Every row comes from one small tree of marks. Brackets hold a mark, then the marks that hang from it, in the order of their numbers. Every link used is in the known rows. Which tree was each row made from?
(in the rows, 128 means zero)
Known rows:
{j_14 {j_958 {j_472 j_261}}}: [ 86  74 118 137 135  98 183 138 130 138 100 105 181 130 101 134 120 125
 134 133 154 132 159 158 136 116 175 132 155  86  75 149 124 134 149 107
 131 108 136 111 109 126 126 112  76 132 139 117 150 151 118 112 145 143
 115  88 187 168 163 118]
{j_929 {j_14 j_261 j_951 {j_958 j_472}}}: [ 92  91 168 152 137  60 185 153  83  86  91 107 195 117 127 131 146 110
 149 132 150 144 182 133 165  93 133 113 157  90  54 111 131 135 138  88
 130 104 133 105  85 118 140  92 119 151 134 124 147 176 117 106 139 161
  92 105 209 170 155 109]
{j_951 {j_14 j_958}}: [ 89  94 159 154 132  70 170 111 138 143 132 107 151 126 136 104 135  98
 150 132 139 152 124 141 170 129 167 122 162  90 100 131 109 160 141 129
 113 100 113 132 112 128 125 128  78 137 132 147 136 163 122  99 151 149
 137 119 178 128 149 102]
{j_472 j_261 j_805 j_958}: [115  78 113 106 146 141 163 127 148 177  69 151 160 148 127 124 111 130
 134 112 157  86 178 153 146 127 166 124 184 100 104 149 135 134 165 103
  93 121  41 123 150 123 122 118  59 134 146 125 158 174 110 108 125 127
 157  71 173 179 146 120]
{j_14 j_261 {j_958 {j_472 j_805}}}: [ 85 102 121 133 137  89 190 127 108 124  99 118 180 128 111 143 152 137
 137 123 161 145 183 165 147 110 147 123 167  89  78 139 111 108 123  85
 110 111 109 112 112 143 136  96  77 137 145 142 163 136 118 100 151 151
 113  94 200 168 159 137]
{j_261 {j_14 {j_951 j_381} {j_958 j_472}}}: [104  68 150 162 123  76 184 107 115 115  96  74 194 112 147  93 133 122
 110 128 136 131 123 140 180 121 185 155 176  64 105 126 112 171 126 105
 124  97 140 119  73 161 151 117  47 153 117 119 106 178 114  95 163 121
 121  93 178 160 158  91]
{j_261 {j_14 j_951 {j_958 j_472}}}: [ 95  67 145 159 134  74 169 136 107 103  95  89 191 116 148  97 128 123
 117 125 136 144 133 137 182 114 177 132 159  73  87 147 101 159 138 100
 141 107 127 108  83 151 148 120  74 134 117 123 121 161 119  99 178 136
 109 100 186 172 155 105]
{j_929 {j_14 j_261 j_958}}: [103 113 165 131 133  80 198 156 113  88 112 111 180 121 111 137 138 107
 168 121 141 143 176 135 153 108 124 112 149  97  81 120 123 142 155  97
 127 118 113 130  94 109 106 108 104 145 127 137 138 178 117 103 125 162
 132  98 207 141 147  98]
{j_929 {j_14 {j_951 j_381} {j_958 j_472}}}: [108  78 162 164 119  82 187 115  97 115  88  74 190 118 127 117 137 107
 141 138 139 121 148 125 162 118 159 144 158  78  77  98 135 164 136 115
 108  88 158 123  82 126 133 111  94 160 138 116 125 195 105  95 136 133
 102 110 187 157 151  86]
{j_929 {j_14 j_951 {j_958 j_472}}}: [101  85 155 160 128  76 172 134  82 106  86  86 187 122 122 122 127 104
 144 138 143 127 150 122 166 112 148 118 144  85  56 120 123 148 141 107
 128  97 142 105  90 119 131 115 120 143 137 123 137 180 110 101 151 147
 100 109 199 162 154 107]
{j_261 {j_14 j_951 {j_958 {j_472 j_805}}}}: [ 96  69 117 154 139  86 169 121 107 120  76  95 172 119 147 104 138 137
 107 113 151 123 143 141 184 120 175 130 171  82  83 149 103 149 139  86
 108 100  97 104  97 153 147 125  65 137 130 139 135 170 109  99 181 131
 116  75 191 177 157 127]
{j_929 {j_14 j_261 j_951 j_958}}: [101 106 190 140 142  64 185 159  83  83 103 111 181 118 124 125 147 106
 162 111 141 138 175 135 176 101 115 111 159 102  69 117 142 151 155  94
 120 114 110 110 101 104 126 109 120 159 118 136 143 196 120 114 134 173
 118  99 213 160 155  94]
{j_92 j_381}: [114 109 177 121 119 100 160 125 102 150 120  97 172 148 139  96 111 109
 158 113 133 151 135 165 130 138 103 151 165  83 108 113 113 149 140 126
  94 110 100 135 100 128 110 116  93 116 143 107 141 137 114  96 121 130
 145 125 175 144 144  82]
{j_14 j_261 {j_951 j_381} {j_958 j_472}}: [ 78  90 180 151 128  68 195 120  95 106 110 106 197 112 119 113 160 119
 133 127 148 155 157 160 170 102 146 146 179  81  91 113 137 143 115 102
 115 112 142 112  93 137 158  86  71 158 123 118 141 162 122 107 135 150
  98 112 195 165 168  96]
{j_958 {j_472 {j_261 {j_14 j_951}} j_805}}: [116  37  98 146 145  82 163 140 127 158  72 117 178 131 146 105 105 141
 126 101 147 103 156 156 155 110 168 140 187  92  82 138 122 144 154  89
  96  89  73 106 118 158 149 113  68 135 144 121 156 157 107 111 155 124
 113  54 164 185 154 145]
{j_472 {j_261 {j_14 j_951}} j_958}: [118  54 145 123 156 103 156 154 134 148  73 135 182 131 156  90 103 122
 125 113 135 101 150 135 181 110 177 124 188  93 101 149 131 173 173  96
 129 121  57 118 124 132 138 129  55 146 111 112 129 201 117 112 135 130
 148  73 165 185 144  96]
{j_951 {j_14 j_261 {j_958 j_472}} j_381}: [ 84  83 156 160 117  58 202 107 133 135 132 109 183 113 133 120 149 109
 144 146 147 162 142 163 153 108 172 144 184  75 111 101 118 144 112 116
 121  95 152 143  95 150 144  86  46 162 136 131 132 154 115  92 134 139
 104 110 174 126 153  98]
{j_381 j_92}: [113 105 163 148 107  97 173 132 118 179 112 130 169 139 111  89 101  98
 172 119 117 157 141 163 151 123 138 135 160  95  91 140 117 120 119 135
 105 108  70 136 124 142 106 118  92 121 137 126 138 147 132  96 141 118
 132 135 171 152 143 121]
{j_929 {j_14 j_261}}: [128 107 156 119 122  74 186 160 115 111 119 119 191 131 127 124 109 104
 191 113 125 140 180 139 137 107 114 121 161  94  88 103 118 133 146 108
 116 109  91 141 109 136 111  97 111 132 142 127 141 162 118  94 110 153
 127 121 187 152 133 106]
{j_958 j_472}: [115  81 126 135 109  92 171 124 117 152 114 100 188 137 130 110 102 113
 154 138 130 146 140 158 129 122 156 137 153  73  91 128  99 126 126 127
 117 103 117 128 108 159 129  96  90 110 154 118 136 129 124  81 140 125
 115 139 170 167 144 121]
{j_951 {j_14 j_261} {j_381 j_92}}: [107  97 179 165 102  56 198 123 136 190 141 145 174 126 130  83 124  89
 175 122 120 165 138 175 158 108 145 151 198  93 118  91 135 131  99 131
  93  92  86 159 128 156 123  88  51 162 135 131 135 166 123  94 116 123
 117 124 152 115 144 109]
{j_14 {j_951 j_381} j_958}: [ 95  95 188 149 125  85 177 103 112 116 113  87 162 117 120 101 151 103
 133 112 137 136 119 146 184 125 144 149 170  89  98 121 137 171 138 126
  92 113 120 116 108 113 138 126  80 153 112 131 129 182 120 108 142 145
 138 112 190 154 161  86]
{j_261 {j_14 j_951}}: [126  73 156 138 125  76 161 137 119 128 115 102 178 123 167  80 105 113
 140 101 117 134 120 144 180 118 146 135 166  81 107 133 109 166 144 115
 118 106  72 129 103 149 131 127  84 131 118 129 123 170 124  93 153 141
 130 114 166 164 142 103]

Write each row's tree:
[102  63 127 144 163  95 170 143 128 125  76 118 154 121 128 111 133 136
 117  84 157 104 153 148 189 119 162 132 183 106  89 157 139 166 174  80
  92 110  61  99 112 121 133 148  62 149 111 143 157 182 109 126 165 149
 145  32 191 168 167 123]  {j_472 {j_261 {j_14 j_951 j_958}} j_805}
[102  78  94 143 129 103 185 115 133 127  83  90 176 127 145 126 127 142
 114 131 151 129 148 142 158 127 185 131 164  71  94 152  85 137 140  89
 110  98 103 119  93 160 128 126  48 125 144 137 134 147 109  88 176 120
 132  77 181 161 150 133]  {j_261 {j_14 {j_958 {j_472 j_805}}}}
[122  65  97 110 152 131 167 137 157 166  59 138 166 142 148 111 104 143
 123 107 154  85 170 144 159 128 183 129 190  93 113 158 116 148 170  86
 113 114  35 123 132 139 119 133  32 139 136 127 135 183 104 101 140 119
 168  54 158 171 134 120]  {j_472 {j_261 j_14} j_805 j_958}
[114  62  93 131 133 106 170 129 137 180  87 124 170 144 111 128 104 134
 147 114 154 111 168 166 119 119 161 139 174  92  86 137 123 118 148 107
  95  94  84 117 133 150 128 103  75 120 167 118 172 132 109 102 138 125
 116  76 169 175 149 147]  {j_958 {j_472 j_261 j_805}}
[ 82  58 103 161 144  82 182 117 147 177  95 118 149 128 125 132 130 128
 132 130 172 123 161 160 145 117 189 126 184  96  81 140 126 139 151 105
  93  83 113 120 125 135 134 117  53 143 153 143 168 148 105 117 157 144
 114  58 174 146 158 143]  {j_951 {j_14 {j_958 {j_472 j_261 j_805}}}}
[120  53 151 128 142 114 170 131 143 155  73 124 183 128 152  85 107 124
 121 113 137  93 142 138 177 113 183 150 199  82 120 126 145 188 164 108
 120 117  64 122 114 136 140 123  33 167 113 104 114 211 107 107 126 118
 151  71 155 172 142  78]  {j_472 {j_261 {j_14 {j_951 j_381}}} j_958}
[ 86  64 121 151 153  94 169 128 106 139  71 114 161 124 109 129 139 137
 126 113 170 111 165 159 165 111 167 131 178 106  61 149 143 134 155  89
  89 101 102  87 125 117 146 114  87 142 137 134 175 158 111 126 160 146
 110  53 195 182 173 133]  {j_14 j_951 {j_958 {j_472 j_261 j_805}}}
[111  83 177 152 128  88 186 113 123 105 108  81 171 114 143  86 139 118
 119 108 128 126 112 139 194 126 158 153 177  74 119 125 119 185 143 112
 106 109 112 124  81 135 139 136  51 157 101 128 110 192 119  98 157 139
 142  94 180 149 154  81]  {j_261 {j_14 {j_951 j_381} j_958}}
[ 89  75  96 139 145 113 184 124 133 149  81 113 165 136 101 141 132 138
 127 119 173 117 171 161 139 122 173 130 166  95  77 156 127 121 153  98
  97 102 108 106 123 126 129 113  69 130 146 130 167 149 112 115 153 139
 120  58 189 168 162 139]  {j_14 {j_958 {j_472 j_261 j_805}}}
[119  39 133 149 129  78 182 134 136 147  92  99 192 123 134  88 104 125
 135 113 130 116 132 160 156 106 181 165 192  70 107 118 136 173 146 111
 114  88 114 123  98 165 149 105  43 150 132 104 127 170 110 106 141 119
 112  80 157 171 151 109]  {j_958 {j_472 {j_261 {j_14 {j_951 j_381}}}}}
[104  76 128 132 147  96 184 150 148 120 101 105 170 126 121 119 120 128
 131 105 144 127 152 146 159 123 173 133 167  81 110 161 120 168 177  96
 129 116 101 117  95 127 114 139  51 138 115 128 128 176 119 114 154 142
 153  65 183 153 152 110]  {j_472 {j_261 {j_14 j_958}}}
[118  56 128 123 156 118 157 143 135 156  59 145 167 135 158  97 115 137
 117 103 147  83 163 140 182 118 178 125 197 102 101 153 134 162 172  85
 102 116  26 109 134 130 138 137  51 152 128 129 142 197 108 111 143 127
 151  44 168 188 147 118]  {j_472 {j_261 {j_14 j_951}} j_805 j_958}
[ 83 105 189 140 144  64 177 141  90  95 116 123 174 118 120 118 159 107
 150 105 143 154 158 158 184 103 121 123 165 104  80 135 139 145 136  96
 117 128  98 101 113 107 144 108 106 144 108 137 154 170 133 117 142 172
 121 111 211 165 168 101]  {j_14 j_261 j_951 j_958}
[110  94 196 132 121  66 181 129 110 130 127 116 180 120 131  96 137 105
 162  96 124 146 141 167 167 104 111 150 188  94 113  98 146 152 125 120
  84 115  92 127 117 137 148  88  86 149 123 124 138 163 126 103 116 151
 124 123 177 164 152  93]  {j_14 j_261 {j_951 j_381}}
[ 86  83 156 193 100  73 197  94 132 186 114 109 171 121 126  88 132  97
 143 154 137 162 123 155 163 122 191 154 179  79  95 112 123 139  97 137
 107  83 136 139  98 151 124 111  43 157 142 120 125 168 119  93 151 111
 104 117 163 117 151 110]  {j_951 {j_14 {j_958 j_472}} {j_381 j_92}}
[110  88 195 167 104  87 179 116 108 178 108 115 169 128 114  69 118  96
 165 106 112 144 120 159 176 117 135 162 185  98  98 117 148 142 110 140
  83 101  79 130 122 138 128 115  81 151 125 119 134 173 125 103 136 117
 123 133 164 152 153 103]  {j_14 {j_951 {j_381 j_92}}}
[ 83  56 128 162 130  75 197 105 149 159 110 100 172 120 123 115 131 111
 134 145 154 133 134 160 142 112 195 154 180  77 105 117 134 162 136 127
 112  83 153 134 106 138 134 109  35 161 146 121 136 173 108 109 134 134
 115  81 164 134 156 103]  {j_951 {j_14 {j_958 {j_472 j_261}}} j_381}
[ 98  91 164 155 118  75 184  92 151 148 132  94 155 124 131 102 141  99
 148 133 139 145 120 146 170 134 165 146 173  81 125 110 124 176 129 141
  96  95 126 141 106 128 124 126  52 155 133 140 127 176 115  97 139 143
 144 111 170 118 149  86]  {j_951 {j_14 j_958} j_381}
[ 98  63 140 155 148  77 179 152  98 116  73 101 186 123 115 131 123 117
 152 124 152 115 168 134 149 106 157 122 158  96  48 129 150 152 167  95
 121  93 138  99  98 110 124 113 113 151 139 116 155 192 107 116 143 156
 101  73 196 171 161 109]  {j_929 {j_14 j_951 {j_958 {j_472 j_261}}}}
[124  92 185 138 124  61 188 139 102 114 113 111 192 119 133 107 130 100
 172 110 125 124 158 145 159 104 111 143 184  95  97  77 150 160 137 112
  93 103 103 134 108 129 132  92  98 165 130 126 135 191 112 102 104 149
 120 110 181 154 141  87]  {j_929 {j_14 j_261 {j_951 j_381}}}
[ 78  90 174 150 132  59 181 143  84 102 109 115 189 118 121 120 155 112
 140 127 149 162 164 158 170  94 148 122 165  95  66 131 127 129 126  92
 132 121 130  96 103 131 153  89  98 144 122 121 150 151 129 109 149 163
  94 115 206 182 169 112]  {j_14 j_261 j_951 {j_958 j_472}}
[ 89 103 196 175 117  87 185 108 103 150 103 109 163 120 102  85 143 100
 144 110 128 145 124 157 192 121 147 154 180 101  85 129 154 148 113 124
  97 109 100 119 110 118 124 128  77 161 109 126 136 188 129 111 151 134
 124 117 185 143 167  91]  {j_14 {j_951 {j_381 j_92}} j_958}
[102 104 195 145 134  69 198 140 100  86 104 105 186 111 120 119 161 102
 157 108 140 131 168 136 179 105 119 135 174  96  89  96 148 163 147 101
 102 111 123 124  97 111 129 107  93 177 117 134 134 198 112 110 122 159
 122  98 202 147 153  80]  {j_929 {j_14 j_261 {j_951 j_381} j_958}}
[122  49 102 133 131  89 181 155 143 147  97 107 197 135 138 108  82 132
 136 123 136 129 146 158 127 115 184 142 172  72 100 145 104 145 157 106
 135  99 106 130  97 167 128 109  52 121 145 107 129 144 113  95 146 121
 118  88 156 167 141 126]  {j_958 {j_472 {j_261 j_14}}}
[ 79  95 145 148 141  77 179 129  93 117  89 123 178 117 120 127 161 128
 133 114 165 142 178 162 172 102 143 119 175 102  66 135 130 120 124  81
 103 113 102  97 116 130 155  97  94 144 135 142 165 150 118 110 159 156
  98  85 207 181 170 129]  {j_14 j_261 j_951 {j_958 {j_472 j_805}}}
